Each row comes from the steps of one path. Every step used is in the known rows, and no mark comes twice. Write the path behind each row, first mark first.
Known rows:
vifum/betar/soti/veran: [  5.8   5.5 -10.2 -12.4  11.8 -19.6   5.3   2.2  25.2  -3.8  -0.9 -30.0
 -10.2  -5.8  32.6  16.6  16.0  11.2   0.8  16.8  -4.3   0.1]
betar/soti/veran/buvi/vifum: [  2.4   5.8  -4.5  -8.7  19.0 -22.5   9.0  -6.6   0.7  -4.4 -14.6   2.7
  11.7  -6.8  34.0  -7.9  20.5  10.0  -3.9  22.7   5.0  -6.6]
vifum/betar/veran: [ -1.9  -7.7  -3.5   3.2  -4.3 -12.4   3.0   7.4  29.7   0.7  -0.1 -29.6
 -12.2   5.3   6.5  12.8   1.6   1.5  -5.5 -19.0  -2.0  14.4]
buvi/vifum: [  0.6 -15.8   2.6   3.1   8.8 -20.6  -2.8   7.5  -1.5  -2.2 -15.6  -2.9
   8.6  -4.8   0.6  -4.8  -2.7   2.2   1.0 -12.3   5.0  -0.1]
betar/buvi/soti: [  4.4 -13.1   3.4  27.6   0.9 -11.9  -7.1  14.6   5.7  -8.7  -1.8 -22.3
  11.8   5.6 -26.2  -4.8   4.9  -7.9   6.0 -60.3 -10.4   0.7]
soti/vifum/betar/buvi: [  4.9  -5.4  -4.3  16.4  -9.4  33.2   8.1  44.8  22.7  -3.0  -2.5 -19.8
 -11.9   4.1 -15.7   6.8  -4.2 -14.6   1.1 -17.5  -0.1  -1.0]
betar/soti/veran/vifum: [ -2.6  -0.9  -7.4 -17.9  16.0 -27.7   8.9 -15.9   1.0  -5.9  -2.5 -18.3
   4.2  -3.5  34.0 -12.0  21.6  20.0   0.9  13.5   2.1  -6.9]
soti/veran/vifum/betar: [ -4.8  -1.1 -10.9   1.1  17.9 -35.6  -0.2  -7.6  15.4  -4.2   6.3 -39.3
 -10.6  -6.1  -1.3  -3.1  18.5  23.6  -0.2   1.4   5.1  -0.4]
veran/soti: [ 17.2 -11.6  11.9  -9.0  -2.9   2.1  14.8   5.7   2.2  -3.1   1.4  -0.3
  -1.3   0.2   8.0  -4.5   5.2  10.2  -1.8 -21.4   2.7   1.2]
veran/vifum/betar: [ -1.4 -14.4  -4.3  -3.3  -1.8 -19.7  -1.8  -9.3  19.9  -4.5   9.1 -26.1
 -15.2  -1.3  -2.1 -10.3  -5.2   2.6   0.0   1.3  -3.6   8.6]
soti/vifum: [ 1.0 -3.3 -1.6 -0.5 -9.0 46.6  6.9 26.6  1.1  3.7 -3.7 10.9 -8.9  0.7
 -6.3 -4.2 -3.4 -3.7 -1.8 -4.7  5.9 -7.9]
soti/veran/buvi/topeg: [  2.0  15.9  -5.2  12.9  19.0 -19.6   2.0  -4.4 -14.7 -14.4 -14.5   2.3
   4.3  -8.6  -2.7  -6.0  22.1  20.7  -5.3  27.3  10.1  -5.8]
soti/veran/buvi/vifum: [ -1.8   7.7  -3.9  11.9  22.6 -25.2   0.3  -0.9   0.0  -1.3 -11.4  -0.4
   7.6  -8.9  -2.9  -7.2  19.0  11.7  -5.3  10.0  11.8  -5.5]
betar/soti/vifum/topeg: [  5.4  -3.5   6.8 -22.0  -4.8  44.1  12.1  13.5  34.0  -1.7 -13.7  14.7
  -6.1   2.2  39.9  -7.8   3.4  -1.4   3.7  12.4   2.0  -5.0]
betar/veran/vifum: [-12.3 -20.1   0.0   1.7  -4.4 -20.1   5.6 -11.6   6.3  -1.5  -1.1 -19.5
  -0.4  10.5   0.2 -20.6   2.3   7.7  -6.7 -31.5   5.4  11.1]
betar/topeg: [  5.9   0.4   2.2   4.8   2.6  12.8  -0.1  25.6  -2.4  11.3  -5.1  -0.6
   0.2  -2.6 -28.9   5.5   2.5   3.6  19.8 -15.4   1.1  -4.5]
veran/vifum: [ -5.4 -13.3  -0.6  -3.2  -0.3 -15.0  -0.2 -15.2   0.4  -4.1   5.7  -9.9
  -3.0   1.1  -4.4 -21.3  -2.8   4.5   0.0  -2.6   1.2   2.6]
betar/buvi/soti/veran: [  2.0  -6.4  -1.6  30.1  12.1 -24.3  -6.1  14.5   5.4  -8.7  -2.5 -33.7
  12.3   2.4 -25.8  -2.6  19.8   5.4   5.1 -59.5  -5.8  -3.8]
soti/veran/vifum: [ -8.1  -1.5  -8.1   0.9  18.4 -31.9   0.1 -12.2  -0.3  -3.3   3.3 -26.1
  -1.1  -4.6  -3.5 -12.5  20.5  25.7  -0.3  -1.9   8.6  -4.8]
veran/soti/vifum/betar/topeg: [ 24.2 -14.0   9.4  -7.0 -10.1  42.6  18.4  45.2  18.8   4.4  -0.4  -4.9
 -18.5  -1.9  -9.6   4.0   2.7   7.4   6.1 -30.3   3.2  -2.8]
vifum/betar/veran/buvi: [ -0.2  -1.3  -1.9   9.6  -5.7  -6.0   2.9   3.2  30.3  -0.4  -0.9 -14.0
 -11.8   4.9   1.9   5.9  -0.4  -8.1 -10.6  -4.9  -1.3  15.8]
buvi/vifum/betar: [  4.7 -16.1  -1.2   3.5   8.0 -24.8  -4.5  13.5  18.8  -2.8 -11.8 -19.2
  -3.1  -6.6   3.1   7.0  -4.2   0.9   0.8  -9.3   0.8   5.5]
veran/buvi/soti: [  6.7   0.2   4.6  10.3  -4.1  11.1 -10.8 -12.5   4.9  -1.0   2.1  24.4
  -2.4  -2.5 -12.6 -15.5   2.4  -8.3  -6.8 -11.8  -7.9   0.9]
betar/soti: [  4.1  -0.7  -1.2 -18.3   1.3  -2.6   8.3  -6.1   1.3  -3.0  -6.0   3.3
   5.4   0.6  36.4  -1.7   5.2  -0.9   0.9  14.8  -4.8  -2.6]

Write each row's path:
[ 12.6  -1.5   3.0  12.4  -9.1  44.9  -7.5  21.4  17.9   7.4  -0.2  20.8
 -15.2  -4.0 -29.2  -7.8  -0.3  -9.6   2.2 -20.4  -7.3  -2.7] -> veran/buvi/soti/vifum/betar/topeg
[  6.1  -6.0  -5.3  23.8   8.8 -25.2  -7.0  18.7  29.6  -8.4   2.6 -47.8
  -4.6  -0.8 -17.8  13.1  13.4   3.1   4.2 -43.6 -10.3   4.0] -> vifum/betar/buvi/soti/veran
[ 18.3 -14.3  10.8  -9.2 -10.8  39.9  20.3  26.4   3.3  -0.6  -0.7   8.4
  -9.0   1.2   1.8  -8.2   2.1   7.8  -3.2 -24.8   6.9  -5.0] -> veran/soti/vifum
[ -2.3  17.6  -5.3  10.1  16.1 -11.7   1.8  -6.0   0.5  -0.1  -1.6   1.0
   2.5  -5.9  -4.2  -4.6  20.6  10.8  -5.9  18.1   9.0  -5.0] -> soti/veran/buvi
[ -0.3 -15.9   2.5  28.1   9.7 -30.3   2.9  26.7   1.1  -9.1 -17.6 -24.5
  21.6   4.1 -19.3  -4.3  -2.0 -12.7   5.6 -36.1   3.5   2.9] -> betar/buvi/vifum
[  9.5 -15.7   4.1  -2.1  -6.4 -10.7  12.5  11.3  31.2  -2.2   1.5 -29.5
 -13.4   5.6  11.2   9.0   4.4   8.4  -7.3 -32.6  -0.3  14.8] -> vifum/betar/veran/soti
[ -6.8  -1.2   2.6  11.6  -6.3  -0.2   7.2  -5.1   6.6   1.3  -6.2   8.8
   3.8   9.4  -0.3 -11.4   2.9  -7.1 -12.8 -12.2   5.6  10.9] -> betar/veran/buvi
[ -0.2 -14.8   5.1  25.2  14.0 -25.5  -6.8   4.9  30.6 -11.4  -3.4 -35.9
   7.0   3.1 -21.4 -15.5  18.8   9.3   8.9 -60.3  -3.4   1.5] -> betar/buvi/soti/veran/vifum/topeg
[  2.0  13.7  -5.0 -10.3  14.4 -11.8  10.4 -10.8   1.5  -3.4  -6.8   4.1
   6.7  -4.4  32.6  -5.5  22.0   8.4  -4.2  29.5   1.8  -7.3] -> betar/soti/veran/buvi
[  5.0  -3.2  -2.6 -18.7  -6.5  35.2  13.9  14.9   2.5  -1.0  -8.8  11.7
  -2.8   1.7  31.5  -5.4   2.3  -3.6  -0.5  11.0  -0.8  -8.8] -> betar/soti/vifum
[  2.5 -13.8  -3.2   0.3   0.8 -11.3  -1.9   7.1  19.5   2.4   6.0 -26.3
 -15.1  -2.7 -20.7  -6.7  -3.4   5.1  12.4  -8.7  -2.3   5.6] -> veran/vifum/betar/topeg
[  6.6  10.2  -9.1  -7.9   9.7 -15.2   5.9  -1.4  26.6  -3.7  -1.5 -17.8
  -8.7  -6.1  29.5  10.2  15.0   4.4  -3.4  28.1  -4.4   1.5] -> vifum/betar/soti/veran/buvi
[  6.6 -15.0   2.0   1.7  -9.2  39.5  -9.8  14.4   5.9   2.3   0.5   8.8
 -11.5  -1.7 -13.8  -8.6   2.9   4.0  -0.2 -46.7  -7.5  -8.3] -> buvi/soti/vifum
[  4.7  -2.9  -5.0  -0.3 -10.1  42.2   5.2  32.1  21.4   2.7   0.1  -5.4
 -20.8  -1.0  -3.6   7.8  -5.2  -5.7  -2.1  -0.6   1.1  -2.3] -> soti/vifum/betar
[  3.9  -3.2  -3.9  20.6   0.1 -16.6   2.5  23.6  26.5  -7.6   0.5 -38.3
  -3.3   3.7 -12.4  12.9  -1.6 -13.3   3.7 -16.6  -6.1   9.2] -> vifum/betar/buvi
[  2.2  -2.5   3.9  11.0   4.9  -6.5  -1.1  -0.7   0.0  -1.4 -12.8  22.2
   8.1  -4.2  -5.2 -15.4  -4.5 -11.8  -6.0  12.3   5.7   3.2] -> veran/buvi/vifum
[ -0.6 -12.7  -3.3   2.4  12.8 -23.5 -14.1 -17.5   3.9  -2.8   6.3 -21.4
  -4.9  -6.1 -11.1 -15.9  21.4  27.6   0.9 -44.2  -4.9  -5.7] -> buvi/soti/veran/vifum
[  7.2  -0.9   3.6   9.9  -9.8  41.2  -7.0   4.3   5.6   2.3   0.4  31.4
  -7.8  -1.9 -16.1 -18.5  -0.1 -10.9  -7.9 -15.0  -4.3  -3.6] -> veran/buvi/soti/vifum
[ 21.3 -14.9   7.8  -9.0 -11.5  35.7  18.7  31.5  19.4  -1.4   2.0  -4.1
 -18.5  -0.8   5.4   0.6   1.3   5.8  -3.3 -22.1   2.8  -1.0] -> veran/soti/vifum/betar
[  3.6   7.8  -5.3  14.4  23.2 -21.7  -0.8  15.6  11.3   3.1 -11.8 -11.5
   0.8 -11.8 -16.2   3.2  19.2  13.7   4.4   4.1   9.8  -4.0] -> soti/veran/buvi/vifum/betar/topeg
[  1.8 -22.6  -2.0  14.6  -0.8 -27.2  -6.8   0.5  23.9  -9.7   8.7 -40.5
  -7.7   2.8 -18.9 -12.9  -0.7  -2.1   3.4 -37.4 -10.5   8.7] -> veran/vifum/betar/buvi/soti
[  6.2 -18.4  10.1  -2.9  -6.8  -5.9  17.8   4.8   7.5  -0.6  -4.0 -11.5
   1.8  10.2  10.7  -6.8   8.9  12.9  -7.9 -46.7   6.3  10.0] -> betar/veran/soti
[  5.7  11.8  -5.2  -8.5  16.0 -18.3  10.1  -9.3 -10.8 -14.5 -16.9   4.3
   9.2  -6.3  34.0  -7.5  22.7  16.4  -3.0  36.5   2.8  -7.6] -> betar/soti/veran/buvi/topeg
[  6.6 -20.3   9.7  -2.7 -12.7  23.6  21.6  22.1   9.2   1.3  -6.6  -3.8
  -4.0  10.8   6.7  -9.7   6.4  10.3  -9.9 -49.1   9.8   4.7] -> betar/veran/soti/vifum
[  0.5  -3.8  -3.3   7.1 -14.5  41.4   9.4  29.3  26.5   3.4  -4.1   0.0
 -18.9   4.5  -3.6   0.1  -3.7  -9.9  -9.9  -8.8   4.8   4.7] -> soti/vifum/betar/veran/buvi
[ -2.2 -10.4   3.8  12.2 -12.0  25.5   0.2   4.2   9.8   2.2  -6.3  13.9
  -3.5   8.3  -8.8 -17.0   4.4  -3.7 -12.9 -41.4   0.7   5.4] -> betar/veran/buvi/soti/vifum
[  8.9  -5.7  -2.6  23.2   2.6 -24.8   2.0  25.2  12.0 -21.1 -11.6 -37.7
  -0.7   1.5 -10.9  11.6  -0.8  -3.3   4.4  -7.2  -5.3   8.4] -> vifum/betar/buvi/topeg
[ -1.8  -2.3  -0.3 -20.2  17.3 -20.6   8.3 -17.7  26.0  -7.1  -7.0 -15.9
   0.2  -2.6  40.7 -14.5  22.6  21.9   4.2  14.4   3.6  -3.4] -> betar/soti/veran/vifum/topeg
[  2.0 -13.4  -5.4   2.9  12.0 -26.1 -15.0 -13.2  17.3  -3.8   8.5 -31.9
 -12.5  -7.5  -9.9  -8.7  20.6  27.0   0.7 -41.9  -7.8  -2.2] -> buvi/soti/veran/vifum/betar
[ -0.2  -9.1  -4.4   2.6 -12.8  37.3   8.6  32.7  25.5   2.9  -4.2 -12.0
 -19.6   5.3  -0.2   5.9  -2.5  -2.8  -6.2 -19.5   4.1   3.2] -> soti/vifum/betar/veran
[ 12.7 -14.0   0.6   4.3  -8.5  42.0 -11.1  31.8  20.5   6.7   0.7  -4.6
 -20.6  -4.3 -26.6   3.8   2.2   5.2   9.8 -51.8 -10.7  -6.2] -> buvi/soti/vifum/betar/topeg
[ -0.7 -21.6  -0.5   5.9   5.6 -30.5  -0.6  13.9  22.5  -1.8 -15.4 -26.5
  -1.2  -0.5   5.7   5.8  -1.8   3.2  -3.6 -28.1   3.2  11.6] -> buvi/vifum/betar/veran
[ -7.2  -2.5   0.2  -2.1  20.6 -22.7   0.2 -14.8  31.2  -4.6  -2.1 -23.4
  -6.2  -4.2   5.4 -15.5  21.1  28.1   4.1  -0.2  11.0  -0.6] -> soti/veran/vifum/topeg
